Each row comes from the steps of one path. Every step used is in the known rows, and no mark comes twice. Write the path behind each row, first mark first.
In the rows, 128 means zero.
Known rows:
zami, tosi, giset, pofe, megi, kizu: [140 119 163 146 117 105 145 205 123  99  93 209  93 155  99 129 120 122
 136 100 125  92 151 154 156 131 161  86 149 112 121 153 207 132 119 150
 110 187 131 121 158]
datok, fisor, tetug, fipil, nirid, pofo: [142 131 197 150 129 130 146 191 154 171  88 142  57 116 108 120 183 117
 135 123 118 127 126 143 148 151 108 129 123 103  89 113  81 115  82 163
 110 171 161 122 116]
megi, pofe, zami: [124 122 205 168 120 130 139 174  99 118  70 160 110 146  93 135 143 125
 149 153 147 118 127 157 149  98 135  88 168  80 124 160 156 124 131 148
 116 133 146 116 159]
zami, tosi, giset, pofe, ragop, datok: [156 130 159 163 128 109 172 131 107 107 101 186  78 178 124 131 145 134
 144 109 144  79 117  88 157 137 151  40 170 114 169 157 193 115  93 141
 100 132 141 134 133]
datok, fisor, tetug, fipil, nirid, pofo, pofe: [135 129 222 145 126 122 151 173 149 170  75 115  57 147  98 124 179 109
 141 127 115 143 116 141 141 137 114 137 125 106 111 115 105 107  75 154
 118 159 163 108 103]
datok, fisor, tetug: [146 161 212 135 135 124 145 182 124 126  80 157  84 147  80 126 175 123
 142 109 139 108 131 136 151 124 114  84 123  60 130 120 124 107  95 160
  92 191 177 114 122]
fisor, tetug, fipil, nirid, pofo, pofe: [120 114 205 149 124 115 150 187 149 176  77 127  56 160 106 129 169 105
 142 142 118 140 121 168 143 163 117 139 146 108 105 113 124 113  72 152
 127 149 158 103 105]
nirid, pofo, pofe, ragop, datok, fisor, tetug: [151 142 210 149 145 110 159 112 103 147  81 133  75 186  80 118 190 122
 146  96 157 110 114  92 149  97 103  64 122  93 134 124 106 105  52 136
 101 144 187 140 112]
megi, kizu: [128 131 172 156 130 103 132 235 104 114  79 178 109 134  83 127 135 125
 143 135 124 110 119 158 148 174 118  99 137  49  97 131 148 127 127 154
 115 182 152 128 145]
megi, pofe: [128 134 212 165 122 107 138 177 106 124  60 160 115 156  93 134 139 128
 152 146 134 119 118 157 152 120 115  89 155  75 138 144 160 116 121 154
 105 163 138 112 134]
tetug, fisor: [150 148 203 165 126 127 140 185 116 127  77 164  85 135  82 121 148 126
 149 149 129 127  95 138 144 137 116  82 136  82 115 127 138 117 110 160
 109 132 154 140 132]
tosi, giset: [151 131 192 166 115 125 146 214 122 112  97 175  87 130 101 118 144 142
 146 144 128  94 128 149 160 151 138  82 154  85 134 135 175 133 114 171
 102 169 145 117 128]
ragop, pofe: [126 135 185 164 123 109 139 176  95 134  70 170 111 154  95 132 138 140
 147 135 144 116 117 143 146 138 111  79 172  82 136 140 158 115 118 153
 104 156 141 129 122]
fisor, tetug: [131 144 197 135 132 117 146 198 123 133  84 170  84 159  86 131 165 119
 143 125 140 107 136 165 154 150 116  85 144  63 128 119 144 112  90 159
 102 181 172 110 125]
zami, tosi: [144 142 159 159 126 118 148 225 138 108  74 171  94 157  92 134 137 129
 141 163 128  94 108 163 149 169 130  91 155  74 144 129 153 114  95 150
  98 142 135 112 150]
kizu, megi, pofe: [125 146 215 157 118 114 131 184  94 119  62 173 112 170  93 117 147 120
 153 143 142 125 134 167 167 129 117  94 161  59 133 130 143 121 118 157
 103 155 134 121 164]
datok, fisor, tetug, fipil: [148 143 220 130 130 122 141 168 137 139  92 153  78 128  90 126 169 111
 143 104 127 112 124 133 145 153 125  96 135  58 106 115 125  96 111 168
 104 182 180 114 122]
fisor, tetug, fipil, nirid, pofo, pofe, zami, tosi: [119 108 179 149 122 137 161 190 169 158  86 133  55 173 109 138 164  95
 133 160 120 123 128 170 137 154 151 144 163 121 107 125 122 111  66 139
 126 112 151  97 143]
kizu, megi, pofe, giset: [126 136 202 156 110 130 133 198  99 104  78 184 115 142  94 104 143 131
 151 121 158 116 139 163 173 112 132  77 176  68 126 142 156 122 124 163
 106 168 128 112 185]
fipil, tetug, fisor: [144 148 200 149 121 122 152 191 130 142  88 161  81 156  79 108 171 111
 147 134 143 128 101 148 138 130 105  85 126  92 117 112 145 119 106 166
 111 163 159 139 112]
datok, pofo, pofe: [129 137 209 157 116 108 142 209 114 130  71 140  93 148  76 129 152 130
 151 172 148 118 112 166 153 138 127  91 136  80 154 135 106 120  71 153
 109 177 148 121 112]
kavi, tosi, zami: [147 132 193 179 113 141 151 195 122 110  84 181  98 162 105 134 150 123
 136 169 143  95 116 161 151 134 144  99 142 132 136 133 144 124 139 154
  99 141 155 112 159]
ragop, datok: [135 145 190 163 134 117 151 178 100 125  86 162  95 138 104 124 159 141
 148 134 142 105 111 130 151 168 113  67 152  69 126 133 123 118 100 153
  99 146 157 148 140]
giset, pofe, pofo, nirid: [137 129 167 144 126 113 158 165 109 126  71 154  50 134  82 135 150 145
 143 123 143 132 127 158 150 150 129 105 153 117 107 156 126 108  87 153
 115 130 128 132 124]
megi, pofe, ragop, datok, fisor, tetug, fipil, nirid: [129 136 221 141 140 120 152  89 119 174  91 149  75 139 129 123 195 114
 147  69 134 127 112  78 144 118 120  84 155  78 108 127 142  97 113 151
 119 150 170 122 123]
pofe, pofo, nirid: [141 130 162 146 128 128 148 196 125 130  84 154  55 115  77 122 156 154
 141 131 136 118 123 170 150 173 126 111 153  91  87 131 112 116  83 162
 112 125 132 130 137]
pofo, pofe, ragop: [141 126 182 154 127 113 141 177  99 130  70 145  77 167  80 128 146 124
 154 133 152 121  97 132 148 124 130  76 164  73 143 134 195 118 106 141
 126 101 159 110 126]
pofo, pofe, zami, tosi, kavi: [136 119 201 159 118 135 145 207 138  81  90 130  80 211  90 145 145 121
 146 178 151 113 137 156 150 133 168  93 174 107 148 157 206 122  83 129
 113  92 144  96 145]
pofo, nirid: [143 147 163 159 133 120 155 212 123 120  73 157  62 126  92 122 151 143
 144 127 121 121 111 158 152 178 131 116 151  64 103 118 161 117 109 165
 110 124 140 110 139]
fisor, tetug, fipil, nirid: [120 129 193 135 127 126 146 201 149 166  92 159  60 126 119 129 172 111
 141 121 120 128 126 159 146 186 126 122 157  74  98 111 147 112 105 165
 123 159 161 104 120]
kavi, tosi: [143 144 173 168 116 124 147 208 129 128  61 190 100 142  93 132 143 134
 135 150 137 101 119 161 149 152 130  91 149 100 141 117 150 114 119 155
  98 157 145 115 167]

Which path is each row?
[161 124 150 159 118 111 161 169 121 104  90 189  76 173 112 134 130 126
 143 122 140  85 122 115 158 124 156  60 168 115 173 156 218 120 104 145
 108 135 135 111 129] -> zami, tosi, giset, pofe, ragop
[135 128 186 143 121 117 139 181  98 124  69 180  74 138  91 129 142 129
 148 113 157 128 133 162 159 109 126  75 153 107 129 152 171 128 109 149
 116 140 148 131 143] -> giset, pofe, megi
[144 123 164 155 128 104 146 164  89 124  68 173  74 157  96 134 142 124
 150 116 158 118 112 123 156 122 122  60 160  92 145 156 184 118 114 140
 122 123 154 127 123] -> giset, pofe, ragop
[132 126 207 131 129 115 142 182 137 145  94 167  78 144  98 132 161 108
 144 117 128 109 129 160 148 177 126  98 156  61 102 112 145  99 106 168
 113 175 175 108 124] -> fisor, tetug, fipil
[133 126 217 147 126 138 165 147 140 160 102 124  63 120 115 107 189 127
 140  91 134 129 118 108 145 132 127 100 142 110 101 127  92 102  68 156
 114 169 163 125 126] -> ragop, datok, fisor, tetug, fipil, nirid, pofo, pofe, giset
[153 126 171 148 113 123 154 187 130 105  90 194  73 158 105 127 130 131
 141 117 139  94 142 154 163 118 157  74 161 130 152 152 205 128 102 155
 101 156 128 116 148] -> zami, tosi, giset, pofe, megi
[130 127 191 151 126 115 147 158 118 133  67 150  78 136  80 129 152 148
 145 128 131 127 126 170 149 138 124 114 159  99  97 143 129 110  94 160
 111 137 121 118 136] -> megi, pofe, pofo, nirid
[144 119 199 143 131 122 146 151 140 180  80 123  43 149  99 120 184 106
 142 102 130 137 109 116 144 119 118 120 136 107 108 115 130 108  79 146
 130 125 171 109 106] -> datok, fisor, tetug, fipil, nirid, pofo, pofe, ragop
[131 150 214 138 138 134 157 150 134 163 102 144  64 118 127 121 196 122
 142  94 121 124 116 103 141 171 120 102 139  71 101 114 104 101  97 162
 106 169 173 133 123] -> ragop, datok, fisor, tetug, fipil, nirid
[114 121 175 146 127 103 119 193  87 137  79 200 117 142  82 121 133 134
 143  93 143 117 137 158 149 127 119  85 164  81  83 137 173 130 135 150
 118 178 145 139 154] -> ragop, pofe, megi, kizu
[132 135 230 150 133 123 161 137 137 173  86 115  59 152 112 122 194 116
 143 114 119 138 111 111 138 149 110 119 126 104 109 118  82 101  62 148
 109 155 170 134 107] -> ragop, datok, fisor, tetug, fipil, nirid, pofo, pofe
[139 128 186 154 122 106 138 187 105 138  77 149  81 152  77 124 158 128
 151 147 164 112 105 142 157 127 130  71 147  80 150 135 131 123  75 145
 120 143 157 120 113] -> datok, pofo, pofe, ragop
[145 125 182 171 102 142 164 173 116 109  83 200  88 145 108 138 136 132
 133 140 145  98 148 137 153 102 175  79 163 146 153 161 178 125 139 150
 107 153 144 118 168] -> kavi, tosi, giset, pofe, zami
[143 145 152 161 140 111 162 169 106 143  98 165  58 113 103 112 183 153
 144 104 151 102 108 115 162 174 129  73 148  72 106 120  94 120  67 157
 109 128 152 148 133] -> pofe, ragop, datok, pofo, nirid
[128 107 184 156 124 103 125 219 105 134  70 162  94 156  63 117 137 122
 143 125 135 124 129 178 153 123 116 112 129 101  85 130 139 139  91 144
 124 157 150 135 150] -> nirid, pofo, pofe, megi, kizu
[128 128 167 148 128 115 147 154 106 143  79 162  77 136  81 128 151 160
 141 120 141 123 124 156 144 153 121 105 174 105  96 140 123 109  93 158
 110 133 123 133 123] -> ragop, pofe, pofo, nirid
[142 168 217 138 142 125 157 146 111 129  92 156  89 151  92 124 189 130
 144  97 144 104 126 108 149 134 108  66 125  59 128 122 101 100  82 156
  84 190 185 141 126] -> ragop, datok, fisor, tetug
[141 135 171 160 134 111 145 173  96 143  99 172  85 123 101 117 175 146
 147 128 168  91 111 116 164 151 118  44 147  77 132 134  78 126  70 150
 105 156 161 158 130] -> pofe, ragop, datok, pofo
[144 157 212 157 134 119 139 114  71 124  77 166 106 163 100 105 176 129
 156  92 161 117 117  87 166 101 113  54 152  59 131 135 124 113 114 146
  98 132 155 150 165] -> kizu, megi, pofe, ragop, datok, fisor
[149 124 162 166 114 149 156 218 142  94 107 179  85 142 105 127 136 134
 137 162 132  77 135 152 155 141 174  87 172  99 136 147 172 133 109 155
 102 132 138 110 165] -> pofe, zami, tosi, giset
[147 128 184 151 143 128 154 134 130 181 105 148  49 123 124 111 202 122
 137  83 135 116 116  90 151 150 106  91 137 105  86 113  80 113  71 151
 114 139 176 146 121] -> pofe, ragop, datok, fisor, tetug, fipil, nirid, pofo
[134 139 214 131 139 126 158 108 123 171  97 125  52 149 117 122 197 112
 149  75 136 134  99  77 137 142 131  91 152  73 116 118 154  94  93 144
 125 124 182 121 111] -> pofo, pofe, ragop, datok, fisor, tetug, fipil, nirid
[128 125 169 144 127 115 121 232 104 124  84 194  97 120  79 117 140 128
 142 105 135 112 136 172 155 148 126  95 142  67  76 128 162 138 124 155
 120 171 154 134 167] -> pofe, megi, kizu
[144 123 184 163 110 141 160 198 137  95  96 153  86 173  95 132 133 125
 143 168 131  92 124 150 145 128 179  95 172  98 155 149 198 124 103 147
 111 119 139  97 151] -> pofo, pofe, zami, tosi, giset
[122 130 213 143 114 123 123 168  95 129  74 172 104 161  78 117 153 131
 150 147 160 123 144 176 166 120 113  90 163  92 116 144  93 122  93 156
 105 156 126 137 161] -> kizu, megi, pofe, pofo
[124 109 191 150 137 113 159 131 125 189  93 136  51 166 121 122 188 110
 144 104 138 128 107 115 145 159 116 102 159 109 101 115 123 111  62 141
 129 115 171 128 111] -> fisor, tetug, fipil, nirid, pofo, pofe, ragop, datok
[138 123 188 162 127 105 134 157  97 131  64 167 102 159  93 129 144 126
 152 122 149 113 109 133 155 104 117  69 167  78 136 142 186 120 121 147
 118 132 146 112 136] -> megi, pofe, ragop
[124  98 204 151 118 138 152 198 178 136 103 122  46 206 116 142 171 100
 134 164 134 124 155 165 149 154 158 135 167 143 108 135 160 118  52 134
 125 102 150  88 126] -> fisor, tetug, fipil, nirid, pofo, pofe, zami, tosi, kavi
[135 126 194 154 114 129 146 207 114 109  79 148  91 137  81 118 136 136
 150 137 149 118 110 154 150 127 142  77 168  78 140 145 187 115 106 156
 118 148 145 102 144] -> pofo, pofe, giset
[153 126 153 149 117 118 173 169 141 103  92 170  51 152  97 133 138 148
 135 128 123  98 138 152 152 155 161 104 160 135 131 156 160 111  77 158
 100 143 110 114 128] -> zami, tosi, giset, pofe, pofo, nirid
[134 128 204 142 120 124 133 195 110 129  70 153  77 151  76 121 146 128
 151 128 150 129 118 170 152 117 132  93 156  86 125 129 186 127 102 150
 119 126 153 117 143] -> pofo, pofe, megi
[136 125 214 156 140 116 153  99 122 184  86 143  73 143 126 117 196 116
 142  79 134 123 117  88 149 111 104  92 141 109  98 126  95 107  84 148
 113 152 162 135 119] -> megi, pofe, ragop, datok, fisor, tetug, fipil, nirid, pofo
[142 113 184 169 114 125 147 212 118 117  75 145  90 140  76 112 137 140
 145 151 150 114 115 165 155 116 125  85 153 108 129 144 135 124  78 152
 113 150 141 115 141] -> nirid, pofo, pofe, giset
[139 143 198 152 143 124 163 130 112 170  80 127  56 170 102 116 201 127
 143  97 150 129 113  91 148 105 103  90 125 107 131 122 106 115  50 133
 110 130 174 135 112] -> fipil, nirid, pofo, pofe, ragop, datok, fisor, tetug
[127 136 216 148 124 118 142 170 102 143  88 151  85 136  86 116 172 141
 151 130 168 117 121 152 158 127 126  69 144  96 133 131  95 127  57 150
 105 159 157 150 136] -> ragop, datok, pofo, pofe, megi
[127 133 201 159 117 122 156 183 107 119  98 150 100 120  91 112 162 150
 149 138 167 105 113 134 159 133 137  54 153  83 146 148  93 114  61 154
 105 183 149 135 137] -> ragop, datok, pofo, pofe, giset
[151 124 218 142 142 109 154  97 115 159  94 128  67 168  90 120 186 110
 146  84 144 113 107  88 144 125 116  76 135  89 110 117 104  94  68 144
 113 139 192 140 109] -> nirid, pofo, pofe, ragop, datok, fisor, tetug, fipil
[131 108 179 178 117 142 150 231 155 114  84 120  58 199 109 138 155 129
 138 196 143 127 140 164 154 136 151 126 161 153 134 154 160 141  55 125
 119  78 125 104 140] -> fipil, nirid, pofo, pofe, zami, tosi, kavi
[133 131 158 159 122 129 159 187 115  98  73 170  86 166  99 149 132 117
 140 158 145 106 125 150 145 127 152  83 165 102 151 169 159 113 107 131
 110 119 140 119 160] -> giset, pofe, zami, tosi
[126 144 203 159 126 105 137 138  76 138  86 182 108 157 104 107 178 130
 153 120 175 105 129 121 178 124 115  50 157  70 136 133  75 125  77 149
 101 160 146 154 158] -> kizu, megi, pofe, ragop, datok, pofo
[136 130 188 158 135 110 152 139  86 132  81 143  82 171  94 125 161 130
 155 119 157 115  92 104 146 139 125  56 165  73 142 137 174 112  93 137
 119 102 165 135 128] -> pofo, pofe, ragop, datok
[129 102 163 173 115 140 154 211 158 147  81 128  61 150 113 134 143 111
 137 185 117 127 106 165 138 166 153 143 171 124 111 138 125 122  85 137
 133  80 129 109 155] -> tetug, fipil, nirid, pofo, pofe, zami, tosi
